In the rows, 128 means zero.
Known rows, with every step that occurs:
fenin -> salap -> nugiv -> muvimi -> rozo -> dafuf: [125 140 116 228 106  79 140 155 195  85 151 112 124 156 138 104 171 149
 111 172 105 152 129 123  77 136 194 191 127 146 101 129 116 114 159 106
 170 153 143]
katop -> muvimi -> rozo -> fenin: [101 123 114 160 121 125 112 115 159 103  63 111 124 127 111 150 135 137
 149 180 114 172  99 112  89 136 179 150 124 140 119 176 104 136 180 134
 167 133 163]
fenin -> nugiv -> muvimi -> rozo: [ 91  96  79 175 138 102 139 149 170 119 102 126 144 141 132 165 149 150
  98 152  95 163 110 135  80 163 173 163 112 121 103 117 107 118 160 111
 169 171 137]
dafuf -> salap -> katop -> muvimi -> rozo -> fenin: [ 96 135  88 151 113  93  92 117 154  98  61  99 119 129 120 142 165 127
 136 167 119 173 116 107 108 128 178 161 106 133  85 181  95 114 175 161
 147 144 156]
fenin -> katop -> muvimi -> rozo: [ 73 114 112 180 131 122 117 143 155 119  72 142 138 114 110 127 127 143
 151 151  91 155  81  84 125 181 168 135 139 152 101 147  96 102 171 111
 172 140 142]
zupu -> katop -> muvimi -> rozo -> nugiv: [111 126  99 133 128 140  88 151 161 118  68 121 137 112 118 131 163 147
 168 164 102 172  81 118 111 139 176 146 167 142 103 180  95 143 195 127
 186 151 163]
nugiv -> dafuf -> salap: [ 80 154  93 183 116  61 102 146 172 117  98 101 144 138 126 126 144 153
 139 142 108 144 151 109  87 127 160 130 108 129  64 114 122 121 177  84
 154 172 160]
salap -> nugiv -> rozo -> fenin -> dafuf -> katop: [107 130 134 215 146  62 137 125 169  83 150 110 146 139 150 111 118 165
 182 185 121 155 106  82  44 154 193 172 110 124  92 160 128 118 215 131
 141 149 122]
zupu -> nugiv -> muvimi -> rozo: [109 101  78 186 107  95 123 141 162 124 112 107 123 133 132 153 134 137
  97 138  66 150  96 129  77 130 172 166 135 130  90 121 117 124 147 114
 159 174 159]
dafuf -> salap -> katop -> muvimi -> rozo: [ 83 138  79 157 119  99  95 139 148 116  56 105 136 130 122 129 176 131
 127 153 106 161 104 106 138 155 165 149 127 129  68 158  98  96 165 150
 148 153 150]
fenin -> dafuf -> katop -> muvimi: [ 69 128 119 175 165 104 112 140 160 117  78 112 175 127 120 121 131 182
 202 180 105 148  68  66 111 183 173 121 116 120  91 150 127 103 205 119
 172 152 131]
nugiv -> katop -> muvimi -> rozo -> salap: [ 87 103  87 158 100 116 124 139 158 108  79 124 141 122 105 140 148 166
 166 158 111 150  86 117 129 135 180 170 122 129 116 174 104 118 162 133
 185 138 161]
salap -> nugiv -> muvimi: [123 139 119 191 113  82 145 139 163  94 126 112 142 164 167 127 145 165
 131 164 101 161 122 138  68 157 181 167 134 125  80 120 143 104 169 120
 154 161 119]
fenin -> nugiv -> rozo -> dafuf: [ 95 155 117 175 122  99 116 138 168  97 124 117 144 135 135 150 133 167
  97 180 131 150 142 113  68 156 179 137 125 101 113 148 116 136 181  82
 165 137 144]
rozo -> fenin -> salap -> nugiv: [113 181 145 188 118  75 131 127 193  75 144 119 112 157 148 105 133 140
 164 181 104 157 140  97  86 146 188 176 109 118  97 147 135 117 194 105
 164 147 126]
fenin -> dafuf -> katop: [ 78 129 118 181 160  90 125 149 164 114 108 124 173 133 126 122 129 181
 185 167  95 148 102  80  99 159 165 128 106 128 101 140 135 101 212 106
 155 163 121]
nugiv -> rozo: [107 143 113 165 110  99 120 127 157 114 115 119 135 140 139 143 128 139
 119 154 117 153 122 124  82 156 170 131 147 123  79 150 119 121 172  99
 148 143 131]
katop -> muvimi -> rozo -> dafuf -> salap: [ 87 142 101 192 108 103  88 152 165 113  66  91 137 119  93 129 164 153
 125 193 121 149 121 108 115 130 164 139 118 145 106 155 113 123 169 113
 172 148 176]
zupu -> katop: [105 173 113 133 121 115  99 142 150 111  90 118 146 139 136 148 144 152
 149 148  85 160 110 118 111 128 167 134 147 116  92 158 139 139 203 120
 160 162 139]
nugiv -> muvimi -> rozo -> dafuf: [124 112 101 194 103 106 127 143 168  99 109 115 138 139 123 150 160 159
 100 168 110 162 134 151  61 109 175 157 131 155 121 143 116 134 160 110
 160 149 155]
salap -> nugiv -> katop -> muvimi -> rozo -> dafuf: [127 128 128 216 108 122 123 142 137  87  86 110 148 149 113 105 160 166
 148 189 112 143 105 110  99 134 194 178 145 131 121 165 125 124 163 130
 189 152 158]
dafuf -> katop -> muvimi -> rozo: [ 79  98 100 161 138 128 115 152 154 116  49 113 159 118 104 141 145 155
 169 171 112 146  73  87 117 167 174 134 144 136 101 171 101  93 182 131
 166 154 139]
zupu -> rozo -> salap -> nugiv -> muvimi: [ 98 147 105 163  91  56 136 144 190  96 151  94 126 146 166 132 145 195
 122 161 123 177 112 122  83 142 181 173 133 100  85 140 136 104 184 140
 147 137 125]
nugiv -> muvimi: [113 126 102 168 121  93 129 131 166 110 110 117 145 154 148 156 138 156
 127 151 104 163 121 139  75 141 170 142 132 131  83 131 132 116 163 106
 160 156 125]
muvimi -> rozo -> nugiv: [114 111 111 161 119 122 124 152 171 121 104 139 131 124 124 121 153 143
 142 169  99 164 130 135  83 129 163 151 146 153 122 152  97 119 182  96
 162 156 144]
dafuf -> katop -> muvimi: [ 77 126 115 147 143 113 112 144 155 105  56 105 164 131 122 145 132 169
 186 178 120 144  83  80 114 176 174 116 140 117  91 170 122  87 192 119
 171 147 124]
muvimi -> rozo -> salap -> nugiv -> dafuf: [ 87 138 103 189  93  85 148 144 177  89 127 126 124 121 144  97 153 180
 144 151  99 154 135 127  78 135 184 189 120 132 106 132 106 118 183 121
 132 144 181]
rozo -> nugiv -> katop: [127 114 117 159 119 105 120 143 165 111 113 138 148 146 128 127 136 154
 178 160 108 151 139 123  89 119 168 146 141 135 111 159 125 125 175  83
 193 165 121]
fenin -> katop -> muvimi -> rozo -> nugiv: [ 86  97 117 172 131 121 116 148 170 117  84 153 134 103 118 114 131 151
 169 162 104 164  91  90 109 169 168 138 149 164 111 158  81 107 178  96
 185 139 142]
fenin -> dafuf: [ 95 153 126 187 143 100 122 132 164 118 117 130 153 142 135 115 130 170
 156 161  82 158 116 108  95 153 167 136 106 126 100 124 141 124 196  98
 155 154 137]
katop -> muvimi -> rozo -> salap -> nugiv -> dafuf: [ 79 136 101 183 102  97 136 138 170  91  97 116 130 119 141  95 159 187
 157 163 111 152 100 114  94 160 193 182 126 124  95 143  96 115 176 135
 150 131 190]
rozo -> salap -> nugiv: [ 91 169 131 161  94  88 143 144 178  87 136 124 132 137 158 111 141 191
 158 180 105 157 136 129 101 152 175 174 121 106 109 145 141  99 197 119
 138 136 140]
salap -> katop: [103 164 116 134 116 107 115 123 147  96  93 131 138 150 158 136 151 149
 133 145  96 163 134 119 105 146 172 137 138 113  92 156 126 100 183 127
 135 143 121]
salap -> nugiv -> katop -> muvimi: [117 136 128 188 120 107 124 134 139  96  87 112 156 166 140 110 141 163
 179 172 105 145  90 102 112 167 186 160 141 109  86 148 139 105 166 126
 188 162 127]

Rows:
[ 72 128 112 164 144 101 104 147 168  93  85 100 165 122 125 153 133 183
 147 196 154 135  97  73  83 188 189 121 134  97 101 175 104 114 187 101
 185 133 140]
fenin -> nugiv -> rozo -> dafuf -> katop -> muvimi
[ 94 143 130 166 123 102 115 155 164  86  95 111 163 131 121 139 137 183
 159 187 123 140 142  97  85 126 173 122 131 130 125 172 135 107 200 100
 158 148 132]
rozo -> dafuf -> katop
[116 112  93 188 119  77 136 126 196 100 129 121 112 146 125 149 146 116
 128 152 108 172 121 125  71 124 188 176 104 152  98 152 103 132 160 111
 175 150 139]
nugiv -> muvimi -> rozo -> fenin -> salap
[ 83 107 107 151 145  97 107 145 174 103  73 113 159 118 133 115 135 180
 210 163 133 143 107  80  75 158 183 117 149 138  87 165  94 107 195  93
 183 149 147]
rozo -> nugiv -> dafuf -> katop -> muvimi
[ 69  99 105 189 162 117 118 146 158 125  70 117 170 115 103 117 145 168
 183 171  97 148  57  73 116 175 174 139 115 141 101 152 106 104 197 133
 167 156 147]
fenin -> dafuf -> katop -> muvimi -> rozo
[130 126 121 215 114  79 140 133 174  84 138 127 116 160 119 108 144 118
 164 161  94 149 123  98  95 121 195 206 109 136 110 157 117 125 171 117
 185 167 130]
muvimi -> rozo -> fenin -> salap -> nugiv -> katop
[ 93 124 106 163 122 135 113 133 151 122  56 118 141 127 111 136 147 143
 137 167 103 156  85 112 117 163 170 139 143 133 102 153 103 116 169 121
 167 141 157]
katop -> muvimi -> rozo
[105 123  88 147 128 123  87 144 160 114  68 119 137 111 123 119 164 152
 170 144 102 162  88 110  88 128 188 145 164 147  88 167  84 157 191 122
 186 154 188]
zupu -> katop -> muvimi -> rozo -> nugiv -> dafuf
[ 97 149 102 197 103  88 103 159 169 111  98 103 137 123  98 128 164 151
 110 181 107 150 155 121  99 105 157 145 112 151 114 146 119 127 175  99
 154 161 166]
muvimi -> rozo -> dafuf -> salap
[ 84 140 113 168  99 113 135 145 171  97  98 118 127 120 137 108 153 180
 153 185 109 161  92 120 117 171 182 182 127 121 109 158 110 101 179 145
 152 130 166]
katop -> muvimi -> rozo -> salap -> nugiv
[105 108 111 154 124 137 112 142 169 122  73 128 134 117 119 120 153 148
 158 179 113 165  97 121 100 152 172 141 153 147 111 166  90 119 177 108
 180 140 155]
katop -> muvimi -> rozo -> nugiv
[ 94 139  96 173 118  62 100 154 185 118 114 110 138 127 133 111 148 158
 159 155 117 151 165 116  71 118 159 134 116 145  72 127 108 127 183  68
 168 172 157]
rozo -> nugiv -> dafuf -> salap
[ 82 125  98 202 142  84  94 123 172 122  84  99 135 116  98 123 144 145
 160 187 103 168  95  95  97 134 170 158  77 150  95 149 111 138 191 136
 167 158 176]
katop -> muvimi -> rozo -> fenin -> dafuf -> salap
[ 73 141 127 167 134 111 112 136 156 111  79 140 148 127 127 131 112 160
 168 157 103 153  91  79 122 187 167 117 134 134  89 143 116 101 178 101
 179 136 131]
fenin -> katop -> muvimi
[ 95 103  77 160  96  92 140 145 183 109 122 125 126 124 136 155 153 167
 123 149 106 168 117 152  82 126 172 179 117 142 110 143 108 117 161 127
 150 144 155]
nugiv -> muvimi -> rozo -> salap
[102 152  97 175  97  90  98 149 155  98  94 108 132 132 120 128 186 145
  99 166 107 156 160 121 109 103 163 154 116 139 105 161 111 112 175 127
 136 154 158]
muvimi -> rozo -> dafuf -> salap -> katop
[100 153 118 214 102  95 101 158 163  97  85  88 136 131 114  99 173 162
 128 208 117 149 121 108 108 144 171 166 123 137  99 146 118 112 174 126
 163 153 172]
katop -> muvimi -> rozo -> dafuf -> salap -> nugiv
[ 97 167 109 129 130 126  86 136 145 111  62 109 150 134 133 148 142 158
 166 160 100 159  78 105 127 154 175 124 155 109  82 166 129 131 197 134
 178 149 151]
zupu -> katop -> muvimi
[110  97  97 175 122 130 114 135 137 119  59 122 151 139 101 140 147 136
 154 151 100 148  79 113 122 144 176 154 139 137 102 163 109 121 153 125
 190 159 149]
nugiv -> katop -> muvimi -> rozo
[106 136 115 162 122  94 117 137 177 106 111 132 136 133 146 113 139 164
 161 152 112 154 151 124  61 127 174 129 142 140  97 135 109 134 186  71
 169 153 152]
rozo -> nugiv -> dafuf
[102 137 121 179 112 137 104 137 157 103  67 112 140 122 108 129 153 162
 128 189 116 155 109 117 102 137 178 136 140 141 125 170 109 129 171 115
 168 131 171]
katop -> muvimi -> rozo -> dafuf
[110 172 126 200 114  74 133 144 183  97 156 120 121 155 157  99 140 129
 133 158 112 143 116 104  96 183 186 168 142 113  61 133 117 102 174  94
 156 145 119]
fenin -> salap -> nugiv -> rozo
[ 97 159 115 128 124 122 105 114 142  99  63 120 143 147 154 133 153 155
 146 156 109 160 101 109 121 169 182 129 144 107  80 166 115  99 173 136
 152 128 134]
salap -> katop -> muvimi
[ 68 111 106 167 114 105 138 160 173  91  89 111 146 109 129 111 154 192
 185 188 118 151  80  92 119 173 182 179 132 122 111 176 104  80 194 152
 151 139 150]
dafuf -> katop -> muvimi -> rozo -> salap -> nugiv
[107 127  94 171 109  87 116 134 165 117 119 103 128 145 152 156 120 154
 113 145  75 150 106 122  71 138 172 148 131 113  79 120 133 122 158 102
 162 173 146]
zupu -> nugiv -> muvimi
[ 69  95  89 172 140 109 116 147 155 111  50 108 158 116 107 131 145 161
 173 148 114 137  79  80  94 161 181 132 140 143  89 157  88 106 178 121
 165 154 162]
nugiv -> dafuf -> katop -> muvimi -> rozo
[ 85 142 102 159 132  95 125 135 164 115 115 126 141 136 141 155 123 149
 111 159 118 154 121 115  83 183 171 138 125  94  85 136 112 122 176  89
 163 152 131]
fenin -> nugiv -> rozo
[ 89 141  92 130  93 107 133 130 162  94 107 137 124 119 145 136 166 164
 127 141  97 168 132 132 114 131 176 173 125 120 116 175  99 101 181 146
 121 130 150]
muvimi -> rozo -> salap -> katop
[ 60 102  90 144 120 111 122 155 174 105  67 115 149 100 107 141 145 185
 179 174 121 152  81  95 125 160 176 149 127 129 116 186  94  93 186 138
 160 133 152]
dafuf -> katop -> muvimi -> rozo -> salap
[113 146 111 209 110  63 120 155 154 103 117 104 152 163 130 110 149 152
 160 164  99 141 137 112 110 134 161 172 112 118  73 130 149 103 168 110
 171 191 121]
dafuf -> salap -> nugiv -> katop
[ 71 160  85 152 133  48 101 120 169  86 102 104 128 141 151 145 150 153
 130 148 117 164 169  97  70 130 181 154  70 100  80 137 110 132 190 117
 150 163 154]
rozo -> fenin -> nugiv -> dafuf -> salap -> katop
[ 91 132 114 178 114  96  87 141 159  98  94  80 145 112 128 142 115 171
 144 183 125 126  85  68  78 155 189 123 156 103  90 179 113 118 179 106
 171 137 162]
zupu -> nugiv -> rozo -> dafuf -> katop -> muvimi
[ 91  99 115 190 155  94 129 136 168 105 106 122 150 118 107 129 131 159
 181 173  94 161 103  84  71 124 178 159  95 151 128 166 115 127 212 132
 152 158 140]
muvimi -> rozo -> fenin -> dafuf -> katop
